Each row was made from one path, in order. Every step used is in the known rows, and no mark comes twice. Write each row's path.
Known rows:
k-b-f: [ 15  -5 -12   3  -5 -17   0 -44   8   3 -25  -5  39  26  -8  -1  -3 -11
   2  -8 -13   6  19   8  41 -33 -13 -39]
s-f-b-w: [ 28  21 -11 -59  -5  -7 -23   3 -32  11  61 -18 -40  -4 -12 -59  -4   7
  10   8   1  16  37 -12  22  22  -2 -42]
b-c: [ 16   4 -10 -12  10 -41 -16 -13 -10 -11   0  19   3  15   0 -10 -11 -13
 -10   4   3   0  10   5  -1   2  11   8]
r-h: [ -7 -32  -9  15  22  -6   4  22   6  26  -7  -4  -1   8  26  -3 -14   2
  -1  -6 -10  -8   8  27 -19  15  20 -12]
y-c-b: [ -8   9   0  -7   9   6 -11 -13  -7  26  -6 -29  32  37 -26   7 -14  -4
  -2  21  -9   8   0 -11 -18   5  16   4]
w-b-m: [ 10  11 -23   5 -22  11 -22 -20 -16   5  -3  -4 -32 -30 -40 -44  -8  20
 -10 -34  -5   3   1 -17  24   5  15  20]
h-r-m-b-k: [ -2 -35  14  67  32  11  20  21  35 -25   0  35   7 -36  19  55  17 -15
   5 -50  19   2 -22 -26 -15  -6  -7  13]
r-h-b: [-10 -42  -6  26  41  -4  12  17   8  33 -32 -14 -19   7  28   5   9   8
  -3 -17 -15   1  17  22  -2  20 -18   9]
r-h-b-e: [-22 -33  22  29  21 -13  17  14   4  18 -29 -26 -19  10   5  17  37  13
   4 -12   0  -2  24  14   7  21 -27   5]
y-c: [ -4   4 -10 -18  14 -14  -8  -6 -17  12 -13  -5  26  19  -7 -21 -13  -3
 -11   4   3  10  19 -14 -18   9  12  11]
r-h-b-c-y: [-10 -20  16   5  39 -19  31  16  -4   6 -18  10   2  12  31  24  25 -12
  22  10  16  -1  -1  43 -27   5 -35  36]
y-c-b-w: [  9   8  15   2 -11  -3  -3 -10 -14   9   7 -33  24  28 -53  14  16  -6
  11  16   9   3  16 -24  -2  21 -10 -12]
y-k: [-26  10  -3 -13 -15   1 -24   2  -7  10   3  -3  12  15   0  -9  -3   7
 -27  10  -5 -23  15  -3  -1   5  10   1]
s-f-b-c: [ 26  29 -27 -69  16 -27 -28   1 -30  -4  48   8 -17   8  16 -62 -28 -13
   6  17   3  32  15   2   1  -1  14  -7]
k-b-m: [-21   3  -9   2 -21  -6  -9 -11 -25 -28 -29  -4 -14  28 -26 -24   0  20
   4 -24  -4 -11   7 -16  44 -12  -1 -11]
s-f-b-k: [  3  24 -25 -53  22 -10 -30 -13  -4  20  51   4 -26  -3  15 -63 -12 -18
   5 -14  14  16  29  -4  11  -1  10   6]
w-b: [ 21  -4 -22  -3  -5   3 -18 -31  -3  28   0 -30 -12 -20 -15 -31  -9   6
 -21 -27 -18   1   4   2   3  14  13  15]
m-b-f-s: [ 44 -13 -18 -22  25 -11  -4 -54  52  25  14  -1  -7 -11  -9 -18 -25 -36
  -9  -9 -19  11  44 -20  -4   0   3 -24]
w-b-m-r: [ 12  12 -17  22 -39  28  -2   2   8  -2 -20  -5 -28 -39  -8 -21 -11  22
  -6 -18  -9  13 -29  -9  19   0   8  24]
f-b-c: [ 33  25 -17 -27  18 -26 -16  -1 -28   3  15  24 -19   1   1 -15  -8  11
  -5  34   5  14  -5  14  10  -1  15  12]
f-b-k: [ 10  20 -14 -12  22  -8 -19 -15  -2  26  16  19 -27 -10   2 -15   7   7
  -6   3  16  -2  10   9  21   0  12  24]
c-y: [-13  11  16 -34   5   3  -1 -16 -12  23  10   0  -4  12  -2   1  -7  12
  -1  18  -6 -25   7  23 -14   4  13  -6]
f-b: [ 19  18 -15 -28  15   4 -18  -3 -21  34  13   2 -33  -3  -1 -20 -15  35
 -13  29 -15   2   3  13  16   7  26  -9]
c-y-k-b-m-r: [-59  31  25  -3 -66  37  23  24  -9 -40 -29  -4  21  25   9  19  20  20
  16  25  15 -26 -37   5  16 -30 -27  11]
b-w: [ 18  -5   6  -3 -12 -19 -10 -11 -12   3  11  -8 -21   2 -27  -7  13   8
  -4  -6   2 -16  34  -9  19  26  -5 -28]
y-c-b-f-s: [ 21  18 -22 -35   7   3 -10 -45  21  17   3 -28  59  33 -32 -11 -23 -58
   6  35 -17  29  10 -24  -9 -13   0 -14]
h-r: [  7  -2 -13  -3   3  -1 -11   9 -13  -9  -6  24  12  13  10  14 -17  11
  -3   5 -18  -9 -23  -8  14  -2   6  -6]
w-b-e: [  8   4   5   1 -26  -6 -14 -33  -8  13   3 -43 -12 -17 -40 -20  20  10
 -13 -21  -4  -2  11  -5  11  14   3  10]

Write each row's path:
[-51  15  20 -29 -32  14   5 -11 -20 -10  -9 -28  36  44   2   8  22   6
   1  17   5 -38  -4  16  -1 -16 -23   2] : c-y-k-b
[ 11  22 -26 -69  15   1 -30   0 -25  27  48 -13 -32   4  14 -66 -34  10
  -2  11 -16  21  22   1   8   6  23 -27] : s-f-b
[-63  30  19 -20 -48  20   1   2 -33 -34 -12  -4  18  34 -23  -5  24  19
  11   9  18 -36  -7  -4  22 -24 -20   8] : c-y-k-b-m
[ 33 -23  19  17   8 -17   3 -18  19  18  17  -8 -43 -15 -28   8  14  16
  -4 -28   7 -13  50 -19   5  35  -8 -22] : m-b-w
[  4 -18 -19  50 -26  32  21  39  19   5 -26  -7 -18 -42  20  -9  -9  13
  12 -21  -3  17 -38  14  -4   3   7  24] : w-b-m-r-h
[ -6  30   5 -24 -31   1  -5 -16 -17  -9  20  -8  33 -11 -12  -9  20 -19
  -5  13  24 -12 -18  16 -26  -8 -16  54] : w-b-c-y-k
[-11   3   2  13  10  -3 -20 -33  24  25   7  -9   2  22 -21  19   5 -19
  -2 -11   1 -18   6   3  10   2  11  12] : c-b-k
[ 30   5 -30 -40   6 -14 -17 -46  22  11   8  -1  16   7  -8 -32 -25 -44
  -9  13 -24   8  29  -9  11  -9   5 -30] : b-f-s
[ 10  34 -10  -2 -19  28  -1  31 -12   3  -7  26 -49 -22   7  -8 -16  51
   2  37  -6  14 -32   1  33  -7  20   1] : f-b-m-r
[ -7  12  -2  12 -26  13  -1  20   5 -11 -23  23 -27  -8   5  -3 -17  25
  -2   6  -8   0 -16  -8  21  -4  16  -3] : b-m-r
[ -4 -32  -5  32   4   9  25  44  30  19 -25  -4   3  -2  57  22 -18   4
   3  10 -14   0 -22  36 -23   9  12  -9] : m-r-h
[-16 -16  -4  41 -12  17  21  57  17  -5 -28  21 -16 -11  33   9 -15  18
  15   3  -1   3 -24  15  -2   1  14  -3] : b-m-r-h
[ 49   4 -43 -30  -8   1 -18 -64  24  20  10 -28  15 -24 -22 -50 -18 -48
 -13 -12 -25  22  13 -11  10  -7  -4  -4] : w-b-f-s
[ -1  39 -26 -60  -1   9 -35  12 -39   4  45  11 -52  -6 -11 -78 -31  24
   9   4  -4  23  19 -19  28  -2  26 -21] : s-f-b-m
[ -8   9  13 -27  -7 -28  13 -25 -23 -31 -13  -5  27  43   2   7  14 -14
  17  10  13 -16  -9  24   0 -19 -20   9] : k-b-c-y
[-26  32  18 -33 -18 -13  -4   1 -19 -18  17  19  35  21   2  10  13 -15
  -1  38  26 -25  -3  17 -24 -10  -8  26] : b-c-y-k
[ -6 -29  42  53   6  12  22  31   9 -34  -2   4   2 -25  -7  63  25  17
   5 -20   0   2 -22 -30  -9   2  -3 -23] : h-r-m-b-e
[-40  24  19 -33 -19  14  -7  -1 -13  13  15  -1  20  17   1   6   7   8
  -9  31   5 -37   3  17 -19  -2   1   7] : c-y-k
[-15  19   0   5 -11  16 -25  -9  -9   8   1   0 -24  19 -46   1 -15  23
   2   8 -17 -11  -4 -12  27   1  27 -14] : c-b-m
[ 16   0  27 -15  25 -24  15 -22  13   7  18  21 -12  -1  -1  20  -1  -3
   7   2  19 -11  15  16 -35   6   1  22] : m-b-c-y
[-22  -3  39  30   0  19  33  47   1 -55  16  39  47 -19  22  73  25 -12
  15  15  29  -7 -52  -9 -46 -19 -22  20] : h-r-m-b-c-y-k
[ 17 -41  32  51  12   3  20  12  14  -6  13 -13 -30 -40 -22  30  24  10
  -3 -36   7  -1  28 -24 -12  30  -4 -40] : r-m-b-w
[ -7 -38  19  57  37  -1  13  -2  42   2   3   9 -16 -37   6  28  18 -16
  -9 -57  20  -2  19 -15 -24   8   8   7] : r-m-b-k
[-22   7  -5  -6 -27 -30 -10  -6 -18 -45 -20  -9  44  45   3  -3  17 -21
  -9   3  15 -14  -1  -1  12 -17 -25  15] : y-k-b-c
[ 20 -31  11  51  27  -8  22  34  10 -49  -3  38  16 -24  19  54   0 -10
   6 -18   8  17 -38 -21 -24  -7  -3   2] : h-r-m-b-c
[ 36   2 -24  -2  -4 -26 -16 -31  -8  -3   1  -7   2 -15 -14 -27  -4 -17
 -13 -20   1  13  -4   4  -3   4   3  34] : w-b-c
[  6 -37  12  50  26  22  20  32  15 -17  -4  17   2 -29  17  51  -6  13
  -2 -24 -12   7 -29 -23 -19   2   7 -19] : h-r-m-b
[-28  -5  43  20   6   7  25  24   7 -27  20  14  24 -20   9  47  25 -13
   0   8  30 -10 -11   2 -56  -6  -7  15] : r-m-b-c-y-k
[-35  -7  27  22  -3  11  47  53  19  -9 -30   7  30   7  65  53  35 -14
  17  39  24  -2 -35  44 -35  -6 -54  52] : m-r-h-b-c-y-k
[ 29 -31  -5  13  30   8  13 -22  49   2   9  -8   6 -35  -3   5 -14 -41
  -8 -16 -19  24  20 -25 -21  -5   6 -43] : r-m-b-f-s
[ -8 -19   1  31   7  18   8  39 -16 -32 -10  17  24 -11  18  35  -5   5
  -3  -3 -17   4 -46 -14  -2  -8  10 -25] : h-r-m
[-17   3  -3  18 -38  10  11  12  -2 -34 -48  -5 -10  19   6  -1  -4  22
   8  -7  -8  -2 -23  -8  39 -18  -8  -9] : k-b-m-r
[ 18 -35  -3  52  23   9  40  19  51  34 -48   9  18 -14  54  38   4  -8
  11   8 -15  29  -5  36  11 -15 -34  -9] : m-r-h-b-f
